(in the rows, 128 means zero)
Known rows, with every step that occurs:
roganuk > biliv > tano > nuvo > favat: [103 126 182 135 139 180 173 196 133  90  89 130 128 118  96  90 158 103
 125 146  79 186 161 106 142 129  90 111  89 123 101 105 148 162 125 101]
favat > nuvo > tano > pogi: [147 154  98 147 113 165 146 180 122 127 121 127 131  70 170 141 182 162
 145 124  68 145 104  97 152 107 113 127  97 141 135  83 213 149 157 136]
bafozi > kidez > nuvo: [157 170 140 119 170 118 136 120  93 116  85 102 169  95 179 134 112 136
 142 109  87 157 130  94 157 114 144 128 126 157  99  83 124 120 197 116]
biliv > tano > sorev > biso > nuvo: [119 140 177 163 133 158 162 194 163 102 107  85 119 139 116 115 135  74
 158 172  89 137 116  71 159 129 102  83  74 148 149 117 144 170 165 103]
leza > nuvo > tano > sorev: [176 130 133 179 122 159 110 138 176 128 120 107 112 111 133 158 169 125
 123 142  91 196 119  88 135 115 107 141 131 179 132  92 207 143 172 113]
leza > bafozi > kidez > nuvo > favat: [168 208 171  99 158 132 164 145 115 101 117 125 157 128 146  96 121 138
 141  97  80 175 145  84 140 127 127 150 130 128  84  65  97 113 171 154]
biliv > roganuk: [127 136 154 128 148 151 121 169 111 117  83  93 170 123 142 133 159 128
 128 165  99 187 127  92 125  87 147 108 107 185 120  72 145 131 178  80]
tano > sorev > biso > nuvo: [131 164 162 143 135 143 151 174 156 118  88  97 115 123 139 123 133  87
 168 156  66 137 115  79 165 124 119 109  85 170 147  98 147 160 151 122]
roganuk > biliv > tano > nuvo: [104 112 165 149 141 148 143 169 129  96  70 107 134 102 117 108 138 115
 119 150  77 164 139 105 160 102 105  82 100 128  98 119 147 144 148  84]
kidez > nuvo > biso > sorev > tano: [162 162 145 166 164 188 144 154 161 126 113  84 134 125 151 126 111  93
 134 148  56  96 154  89 134 117 102 140 143 151  50  77 153 151 178 136]
roganuk > biliv > tano: [119 123 170 123 119 145 156 156 118  80  81  79 144 116 115 126 135 113
 101 159 100 160 150 108 154 117 112  92 108 137 107 112 119 166 165  81]
sorev > tano > pogi: [167 168 130 149 158 153 159 175 136 146 122 102 147  76 180 122 155 144
 121 104  97 149 113 108 168 107 113 123 126 133 112  77 156 133 176 125]
pogi > tano > nuvo > kidez: [121 137 110 152 143 138 135 162 142 162  98 122 140 114 153 106 144 122
 140 125  84 163  98 103 137  83  70  98 127 152  77 107 193  93 154 122]
sorev > biso > nuvo: [117 154 157 109 122 138 138 173 135 117  88  77 131  96 147 125 116  95
 162 137  85 118 134  87 176 120 133 110  76 153 130  82 129 143 148  99]
pogi > tano: [139 163 143 135 155 150 129 134 106 140 108 100 148 104 159 137 136 127
 133 145 117 181 132 106 152  94 109 111 142 166  98  91 163 126 166  88]
biso > sorev: [151 158 143 131 140 152 129 166 116 120  77  84 140 130 184 150 129  95
 141 157  81 167 115  89 126 135 133 148 104 189  93  73 149 165 185 122]
roganuk > biliv > tano > sorev > biso > nuvo: [107 131 189 154 114 159 184 179 170  83  86  93 112 138  76 123 129  91
 135 180  77 119 140  88 168 129 107  73  74 138 141 126 123 188 149 104]
kidez > bafozi: [154 156 125 113 133 109 112 155 105  98 104  73 177 102 186  97 140  99
 122 117 111 179 118  96 141 115 117 125 129 180 129  58 131 137 156  83]
kidez > nuvo: [146 170 151 130 163 142 114 134 106 112  94  75 161 116 164 129 122 105
 130 119  69 153 136 104 161 104 131 123 121 148  97  77 142 136 165 112]
kidez > nuvo > leza: [170 168 133 138 151 162 139 153 108 128  77  94 144 133 142 142 113 120
 120 118  44 134 156 104 161  98 141 145 113 137 100  97 139 155 175 132]
leza > nuvo > biso: [140 123 127 135 136 144 120 138 137 114 104  97 122  92 144 122 133 116
 145 148  84 161 159  77 145  91  88 117 142 170 118  57 180 117 155  72]
bafozi > kidez > nuvo > biso > sorev: [157 159 114 141 167 159 153 127 108 113  85 108 143 123 174 143  98 116
 160 153  53 119 140  59 120 130 127 136 125 172  62  64 143 154 198 134]
biso > sorev > tano > nuvo > favat: [150 164 167 154 158 192 154 214 167 144 105 132 119 115 159 104 154  91
 149 132  86 176 131 103 130 146 104 177 107 160  70  84 166 142 157 150]
sorev > tano: [161 159 159 124 145 137 135 160 142 132 108  81 147  83 166 112 142 118
 111 116 113 164 126 118 161 108 112 137 136 161 100 101 145 116 180 108]
biliv > tano: [135 129 164 133 139 140 134 171 110  99 104  70 151 116 150 116 143  96
 124 145 116 179 123  92 142 119 107 104 107 149 117 100 143 148 185  77]
leza > bafozi > kidez: [165 176 146  96 145  94 145 132 112 109  92 104 154 101 173 108 126 154
 132 110  99 184 106  80 143 106 132 122 134 157  92  85 102  94 198 122]
tano > sorev > biso: [151 176 165 145 150 153 132 166 151  96 112 108 134 120 155 128 152  82
 148 171  77 165 101  82 153 133 107 101 104 189 134  97 154 160 164 120]
leza > bafozi > kidez > nuvo: [165 193 155 113 165 103 136 118 117 104  96 104 162 112 162 115 107 148
 133  95  76 157 123  87 154 100 139 117 139 133  79  78  96  94 191 136]
pogi > tano > sorev > biso > nuvo > leza: [150 167 145 171 132 186 180 173 156 154  96 127  92 149 100 149 117 115
 155 167  66 123 142  85 171  99 113 115 102 158 133 127 153 166 160 132]
favat > nuvo: [114 162 144 110 134 129 131 170 104 105  88 105 138  86 166 109 158 127
 153 143  80 176 115 113 160  97 112 131 112 178 134  95 174 119 169 113]
roganuk > biliv: [127 145 157 108 125 132 150 139 111  99  65  94 141 100 136 135 137 125
 109 146  77 164 148 115 163 111 127 120 117 157 105  92 127 159 149 102]
bafozi > kidez: [154 155 132 101 150 107 143 133  88 121  76 105 157  81 186 129 131 140
 139 123 108 184 111  90 149 121 136 134 118 179 113  85 130 119 202 105]
tano > nuvo > biso > sorev: [127 127 114 159 163 172 130 173 130 128  74 115 120 114 169 116 132  83
 170 165  32 141 120  58 117 113  97 126 113 175  69  69 190 150 155 115]

Rows:
[123 153 100 107  99  87 140 194 129 100 108  91 160 105 170  65 156 119
 127 112  91 153  91 104 129 107  76 121 115 182 140  79 163 111 161 130]	favat > nuvo > kidez > bafozi
[135 141 125 120 106 154 120 165 125 113 109 104 131  81 155 128 169 138
 131 139  86 161 115 105 144 108 115 143 110 164 119 103 199 131 166 117]	favat > nuvo > tano
[167 181 131 132 163 144 155 129 131 103  92 111 141 140 159 123  90 130
 151 142  44 117 132  51 117 111 123 124 142 148  45  60 116 129 196 149]	leza > bafozi > kidez > nuvo > biso > sorev
[167 163 157 145 143 162 142 179 153 136 101  82 135 113 172 142 132 107
 121 140 107 154 120 107 141 133 126 156 125 175  78  91 141 149 199 131]	biso > sorev > tano
[156 145 100 113 107  89 132 174 127 111 106  67 178 119 175  82 144 101
 109 104 103 154  98  91 118 122  88 119 117 173 121  68 140 128 161 114]	nuvo > kidez > bafozi
[112 142 131 105  88 124 156 192 159 127  86  75 135 116 137 112 117  95
 150 122  72  96 114  88 154 126 104 103  67 146 123  93 137 135 149 127]	sorev > biso > nuvo > kidez
[160 127 128 161 117 148 147 151 150 145  88  91 112 122 132 136 154 113
 142 132  64 156 111  80 132 118 128 148 103 161 127 101 186 166 158 132]	biso > nuvo > tano > sorev
[186 174 135 127 137 130 125 110 138 117 116 101 158 103 155 132 119 159
 117  95  80 142 121  79 139 109 143 129 134 121  60  92 122 109 189 141]	leza > bafozi > kidez > nuvo > tano
[126 144 113 108  83 101 144 199 159 112 108  64 157 115 150  81 113  89
 140 106  93  97 112  80 146 133  96  99  75 157 137  69 120 131 139 114]	sorev > biso > nuvo > kidez > bafozi
[179 172 128 171 155 176 166 192 146 152 113 103 133 107 188 151 143 133
 132 123  86 135 108 100 147 129 122 143 113 150  92  71 156 164 189 146]	biso > sorev > tano > pogi
[146 186 168 118 158 170 142 159 110 104 113 103 154 129 145 112 137  95
 140 119  72 174 159 104 144 129 118 154 111 139 101  61 143 156 143 130]	kidez > nuvo > favat
[174 159 124 127 157 117 157 164 127 137  61 146 122 105 156 104 115 166
 139 100  47 167 106  75 151  86 131 136 122 138  89 106 124  91 193 143]	tano > nuvo > leza > bafozi > kidez
[173 145  96 151 125 167 140 157 119 140 117 103 143  83 173 154 166 145
 125 115  78 148 107  86 141 119 126 128 100 133 111  67 186 165 158 122]	nuvo > tano > pogi
[157 168 134 157 157 165 143 160 142 156  92 140 116 130 124 112 122 153
 132 120  57 166 129  88 157  56 103 115 144 123  70 115 156  99 155 128]	pogi > tano > nuvo > leza > bafozi
[184 171 150 170 146 172 150 204 188 154  82 122 101 137 140 115 119 129
 118 117  43 134 117  91 145  96 118 159 130 133  53 119 136 121 188 173]	biso > sorev > tano > nuvo > leza > bafozi
[138 161 129 115 118 149 157 190 104 118  71 117 118 105 146 124 145 140
 137 139  55 158 132 111 163  90 118 155 103 166 140 114 168 137 179 131]	favat > nuvo > leza
[141 168 146 152 116 176 127 178 173  97 133 128 113 102 141 132 182 112
 147 177  73 147  96  88 152 130  95 115  95 183 139 120 204 153 160 137]	favat > nuvo > tano > sorev > biso
[181 171 123 128 157 143 159 135  93 133  74 114 147 111 158 145 100 150
 127 105  64 141 142  95 160 105 154 153 115 148 100 100 120 137 209 134]	bafozi > kidez > nuvo > leza
[151 183 146 109 118 135 155 187 127 109  84 118 111 122 132 101 135 154
 132 128  43 157 126  97 159  74 115 144 123 147 119 113 142 115 177 149]	favat > nuvo > leza > bafozi
[186 163  89 160 151 162 152 125 110 142 117 123 160  78 182 167 138 174
 135  92  76 128 113  79 150 121 148 125 108 121  94  68 166 148 187 138]	bafozi > kidez > nuvo > tano > pogi
[146 137 134 158 148 158 158 182 103 112 118  92 152 106 163 128 155 121
 132 130  95 165 110  84 149 114 107  88  95 123 128  78 160 165 178  93]	biliv > tano > pogi
[157 138 103 166 125 127 135 212 189 147 105  95 149 120 178  81 134  97
 119 103  90 133  83  97 117 130  81 136 119 171  75  87 160 118 173 152]	biso > sorev > tano > nuvo > kidez > bafozi
[138 154 182 164 147 169 142 184 156  81 126  95 133 138 133 119 153  75
 139 187 101 161 104  73 147 137  88  75  90 163 137 115 146 174 177  95]	biliv > tano > sorev > biso
[178 145 129 163 134 157 129 143 146 123 112 100 130 116 152 143 174 111
 121 149  76 181  99  86 122 128 113 140 121 176 114 102 188 166 172 129]	nuvo > tano > sorev
[135 130  94 137 125  98 116 184 141 125  96  95 167 105 177  65 144  99
 127  95  77 160  86  85 123 108  81 109 111 163 111  76 163 103 145 118]	tano > nuvo > kidez > bafozi
[112  98 132 157 164 163 130 176 124 106  98 105 130 100 141  80 144  90
 151 155  71 151 128  58 131  93  69  80 114 138  93  97 186 130 152  69]	biliv > tano > nuvo > biso
[181 190 151 134 146 147 138 150 130 115  89  95 138 150 126 122 105 133
 112 103  33 133 148  92 160  85 132 138 131 113  82  92 108 133 173 149]	kidez > nuvo > leza > bafozi
[158 160 149 153 125 163 176 191 156 131  73 110  98 143 116 135 121 102
 156 157  40 120 128  77 168 119 127 133  75 160 154 116 142 179 163 142]	tano > sorev > biso > nuvo > leza
[137 128 132 149 169 158 131 164 155 138 104 115 125  70 155  78 144 107
 141 129  69 136 135  89 150  84  74 112 144 146  76  94 185 101 144 104]	sorev > tano > nuvo > biso
